Every row comes from one small tree of marks. The marks that hang from a mark follow it in brackets, in the order of their numbers. Every link used is in the known rows. Which tree was each row made from?
Known rows:
K772(K666(K271)): [ -4  -6   5  -1   4   6   4  -5   6   3  -4 -18  -6  12   7 -10  -1  20
 -12  -3  -5  11  -7   2  -5  16]
K722(K39(K271(K666)) K359(K314)): [ 17   5   1   3  -5  15   3  10  11   4   9   4  -2  20  -5  -4   8  -6
 -11   9  37   7  -5  -4   2  13]
K39(K271(K666(K772)) K314(K359(K722))): [ -9   0   9   2  -4  13  -4  -8  14   5   6  15  -7  12   8  -2   1   2
  -8  -9 -11   5  -6   7   6  11]
K39(K271): [ -6  -5   8   2   1   9   5   3   9   4   3  -4  -6  15  -3  -4   2  15
 -11   1  -6   9  -4  -1  -3  15]
K271(K39(K314)): [ -6  -9  12  11   1   7   8  -8   4   1  -2   5  -4  13  13  -5   0  26
 -15 -16 -16   6   5   8   1  17]
K722(K39(K271) K359(K314)): [ 12   0   2   5  -7  14   5  11   7   1  11   3  -1  17  -5  -4   9   4
 -11  13  33   7 -14  -2  -4  15]
K16(K307(K722(K39(K271(K666)) K359))): [ 11   1   5   1  -5   9  -1   1   9   6  12   7  -6  22   7  -5  -5  -6
 -14  22  31   5   8  -2   3  11]
K314(K39(K271) K359): [-18  -5   8   3  -1   7  -3   3   6  10   9   3 -11  11  15  -7  -1  17
 -11  10  10   3 -16   4   2  12]
K307(K722(K39 K359)): [  2  -5   8   3  -3   8   2  -1  10   3   7   6  -2  15   4   0   4   7
 -15  16  33   2  -7   8   1  15]
K314(K39 K359): [-23  -7   9   9   1   6  -2   0   7   8   5   3  -9  10  25  -5  -3  23
 -13  12  11   0 -18   7   6  12]
K16(K307(K722(K359))): [ -5  -7   8  11  -1   7   3   0   7   3   6  10  -6  19  13  -4  -8   3
 -14  21  11   6   0   5  -4  12]
K666(K271(K39(K314(K359))) K772): [ -6  -2  11  13  -5   5   1 -18   2   3   4  -4 -11   5  12  -2  -2  23
 -12 -19 -28  11  -2  14  -3  19]
K772(K666(K271(K39(K314)))): [  1  -7   7   1   2   6   5 -10   1   2  -3 -10  -6  11  10 -13   0  24
 -13 -19 -14  11   0   7  -5  18]
K271(K39(K314(K359)) K666(K772)): [ -8   1  10  14  -1   9   2 -13   5   6  -3  12  -8  10  17  -2  -1   8
 -14 -17 -21   7   4  12  14  14]
K631(K16(K307(K722))): [-11 -12  10  10  -1   5   5  -9  12   2   0  -4  -4  18  16  -2 -14  19
 -14  13  -5   3   6   2   1  11]
K631(K16(K307(K722(K39(K271) K359)))): [  5  -8   7   6  -9   7   3  -4  11   3   7   0  -4  18   6  -3  -8  10
 -14  22  27   5   0   1   1  12]
K307(K722(K359)): [ -5  -7   7   6   0   8   3  -1   8   6   2  10  -4  15   0   0   3   3
 -14   9  13   5  -6  11  -5  13]
K16(K307(K722(K39(K314(K359))))): [-12  -9  10   7  -6   7  -2 -15   8   1  14   6  -6  18  32  -6 -11  11
 -14  17  14  -1   2   7   7  12]
K16(K307(K722(K39(K314) K359))): [  0  -8   9   5  -8   9   0  -7   8   0  13   9  -3  19  22  -5  -7   6
 -16  21  27   2   1   5   1  14]
K307(K722): [-13  -8  10   2   3   6   5  -4   9   3   2   1  -5  16   7  -1  -1  12
 -13   3  -8   3   2   8  -3  13]
K307(K722(K39(K271))): [  1  -3   9  -7  -4   6   2  -1  10   2  11  -3  -5  16   2  -3   3  12
 -13   9  12   4   3   4  -2  15]
K307(K722(K359(K314))): [ -3  -5   4   8   0  10   5   5   7   3   5  13  -2  18   0   0   4  -3
 -12   7   8   5  -6  10 -10  12]
K943(K271(K39(K314) K666(K772))): [ -1   4   9   5   1   9   2  -8   5   4   1  -7  -7  15   7  -6   1  17
 -13 -25 -18  13  19   7   7  17]
K666(K271(K39(K314(K359(K722)))) K772): [ -5  -1  13  13  -4   6   0 -16   5   0   4   4 -10   6  10  -2  -2  28
 -11 -20 -27  10  -4  15  -6  18]
K39(K314(K359)): [-23 -12  10  11  -1  10   2 -15  10   5   4   6  -5  12  22  -4  -2  14
 -12  -3  -1   2 -10  11   7  14]
K722(K359): [ -6  -7   7  13   1  10   6   2   9   4  -1   6  -3  13   1  -1   3   9
 -13  10  18   7 -14   5  -1  15]
K943(K271(K39(K314) K666)): [  0   1   8   4   4   9   2  -9   7   6   2  -6  -6  19   7  -9   0  19
 -14 -27  -6  11  23   7   6  16]
K16(K307(K722(K39))): [ -5  -6  10   4  -3   5   3  -4   8  -1  10  -2  -5  20  22  -5 -10  15
 -15  22  11   2   7   0   3  13]

Which tree is each row?
[  4  -4   6   3   5   5   7  -3   0   3  -6 -12  -7  11   6 -12   0  24
 -13 -13 -12  14  -1   5  -5  17]	K772(K666(K271(K39)))
[ -1 -13   9   8 -10   8   2 -13  12   1   7   2  -1  17  18  -2 -10  13
 -15  17  26   0   0   5   4  13]	K631(K16(K307(K722(K39(K314) K359))))
[ -7   5   6   3   3  10   1  -2  11   5   0 -15  -7  16   3  -3  -1  12
 -11  -6  -7  12  11   2   7  15]	K943(K271(K666(K772)))
[ -8  -3  10   7  -1   9  -1  -2  14   2   9   9  -7  13   9  -3   2  21
 -10   8  19   4 -16   6   4  12]	K314(K359(K722(K39(K271))))
[ -5 -10   6   9  -6   7   2   3   8   2   5   5  -4  19  18  -4 -11  13
 -13  21  15   2  -4   3  -5  10]	K631(K16(K307(K722(K359(K314(K39))))))
[  7  -6   7   1 -10  13   1  -3  10   3  12   4  -1  13   2  -5   7   8
 -13   7  36   5 -12   2   1  17]	K722(K39(K271 K314) K359)
[ 12   2   5  -5  -5  10  -1   1  11   8   9   7  -4  18  -6  -1   6  -7
 -13  10  34   5   2   4   2  13]	K307(K722(K39(K271(K666)) K359))
[ 10  -1   3  -1  -7  11   3   7   7   2  13   9  -3  19  -4  -2   8  -2
 -11  12  27   5  -5   5  -9  13]	K307(K722(K39(K271) K359(K314)))
[ 14   4   1  -3  -5  12   0   7  10   6  11   9  -3  22  -6  -2   8 -11
 -11   9  29   5   2   3  -3  12]	K307(K722(K39(K271(K666)) K359(K314)))
[-13  -9  11  17   1   7   4 -13   3   4   0  11  -6  11  19  -5   0  21
 -15 -14 -11   6  -2  14   6  15]	K271(K39(K314(K359)))
[  4   1   2   3  -3  13   1  15   7   8   7   8  -4  18   0  -6   5  -2
 -10   7  22   6  -9  -2  -4  11]	K722(K359(K314(K39(K271(K666)))))
[  8  -2   6  -3  -6   9   1   2   9   5  11   7  -4  16  -5  -1   7   3
 -13  14  32   5  -5   6  -4  15]	K307(K722(K39(K271) K359))
[ -5  -6   6   8  -4   8   1   9   3   2  11  13  -6  21  20  -6  -8   5
 -13  24  15   2  -3   3  -9  11]	K16(K307(K722(K359(K314(K39)))))
[ -1  -2  12   8  -5   5   4 -15   2   0   2 -10  -9   7   7  -2  -1  27
 -13 -20 -32  11   3   9  -7  21]	K666(K271(K39(K314)) K772)
[ -5   1   7   9   4   9  -1 -13   6  10   3   0  -8  18  12  -9   0  16
 -13 -26   0  11  18  12  11  15]	K943(K271(K39(K314(K359)) K666))
[  0   1  11  10  -2   4   6  -7   2   0   0 -12 -10   8   2  -1  -1  28
 -12 -13 -31  14   1   7  -7  20]	K666(K271(K39) K772)
[ -5 -12   8  13  -3   6   5  -6  11   3   0   3  -4  17  10  -1 -11  11
 -14  17  12   5   0   4   0  11]	K631(K16(K307(K722(K359))))
[ -4  -1   8  -4  -5  12   1  -6  11   5   3  -1  -5  13   3  -3   2   1
 -10  -9 -18   6   4   0   4  15]	K39(K271(K666(K772)) K314)
[ -4   4   4  -3  -3  11   1  14   6   3   6  -2  -6  16   8  -5   2   7
  -9   4 -11   4  -5  -5  -3  12]	K359(K314(K39(K271(K666(K772)))))
[  6  -5   7  -5  -9  11   0  -5   9   4  13   9  -2  15   0  -3   6   1
 -13   8  30   3  -3   8  -4  16]	K307(K722(K39(K271 K314) K359))
[  1   7   8   7   4   7   3  -1   5   4  -2  -9  -9  16   1  -4   1  18
 -13 -17 -15  15  19   6   7  16]	K943(K271(K39 K666(K772)))
[-13  -9  10   6  -5   9   0 -14  11   2   8  -1  -3  12  25  -4  -1  20
 -14   5  20  -1 -10   7  12  15]	K722(K39(K314(K359)))
[ -2  -1   7  -1  -6  11  -3 -12  13   7  11   0  -5  15  13  -5   2   5
 -12  -1  22   2  -1   2  14  14]	K722(K39(K271(K666) K314(K359)))
[  3   1  12  -5  -6  11  -2  -3  17  -3   8   4  -3  14   6  -2   2  16
 -10  -1   3   2  -2  -1   5  15]	K359(K722(K39(K271(K666(K772)) K314)))
[ -7  -3   9  14   2   9   2 -13   7   9  -2  12  -6  15  18  -5  -1   9
 -15 -20  -7   5   7  11  13  13]	K271(K39(K314(K359)) K666)
[-13   3   6   1  -3   8  -5   3   8  11   6   4 -12  10  14  -4  -1   6
 -10   8   2   4 -12   3   9  11]	K314(K39(K271(K666(K772))) K359)
[  4  -4   5   9  -5   9   3   4   6  -1  13   9  -3  22  17  -4  -5   3
 -13  25  26   3  -1   2  -3  12]	K16(K307(K722(K39 K359(K314))))
[ -4   4   9   5  -2  10  -3  -2  16   3   6   9  -8  12   8   0   2  11
  -9   7  10   4 -11   4  11  11]	K314(K359(K722(K39(K271(K666(K772))))))
[ -1   4   7   0  -1  10   3   3  11   5   0  -4  -7  14  -4  -1   2   2
 -10  -1 -15   9   2  -3   4  14]	K39(K271(K666(K772)))
[-12   0   6   0   0   8  -5   2   9  13   7   3 -11  13  14  -7  -1   8
 -11   6  13   3  -8   2   8  10]	K314(K39(K271(K666)) K359)
[ -6   4   8  10   1   9  -1 -12   5   7   2  -1  -9  13  11  -6   0  14
 -12 -23 -12  12  14  13  11  15]	K943(K271(K39(K314(K359)) K666(K772)))
[ -2  -6   8   6   3   7   1 -13   4   3  -2   4  -8  10  15 -12  -1  25
 -12 -18  -9  10  -6  14  -4  15]	K772(K666(K271(K39(K314(K359(K722))))))
[  5  -6   8   1 -10  10  -1  -5   7   2  16  10  -4  19  13  -6  -4   2
 -14  19  27   4   2   2  -3  14]	K16(K307(K722(K39(K271 K314) K359)))
[ -3  -4   7  -3  -2  12   2  -6  13   8   4   0  -4  17   3  -6   2   3
 -11 -12  -5   6   7  -1   4  14]	K39(K271(K666) K314)
[ 4 -1  8  1 -2 12  4 11 13 -6 10  5 -1 20  3 -4  4 22 -8  5  8  4 -8 -3
 -8 13]	K359(K314 K722(K39(K271)))
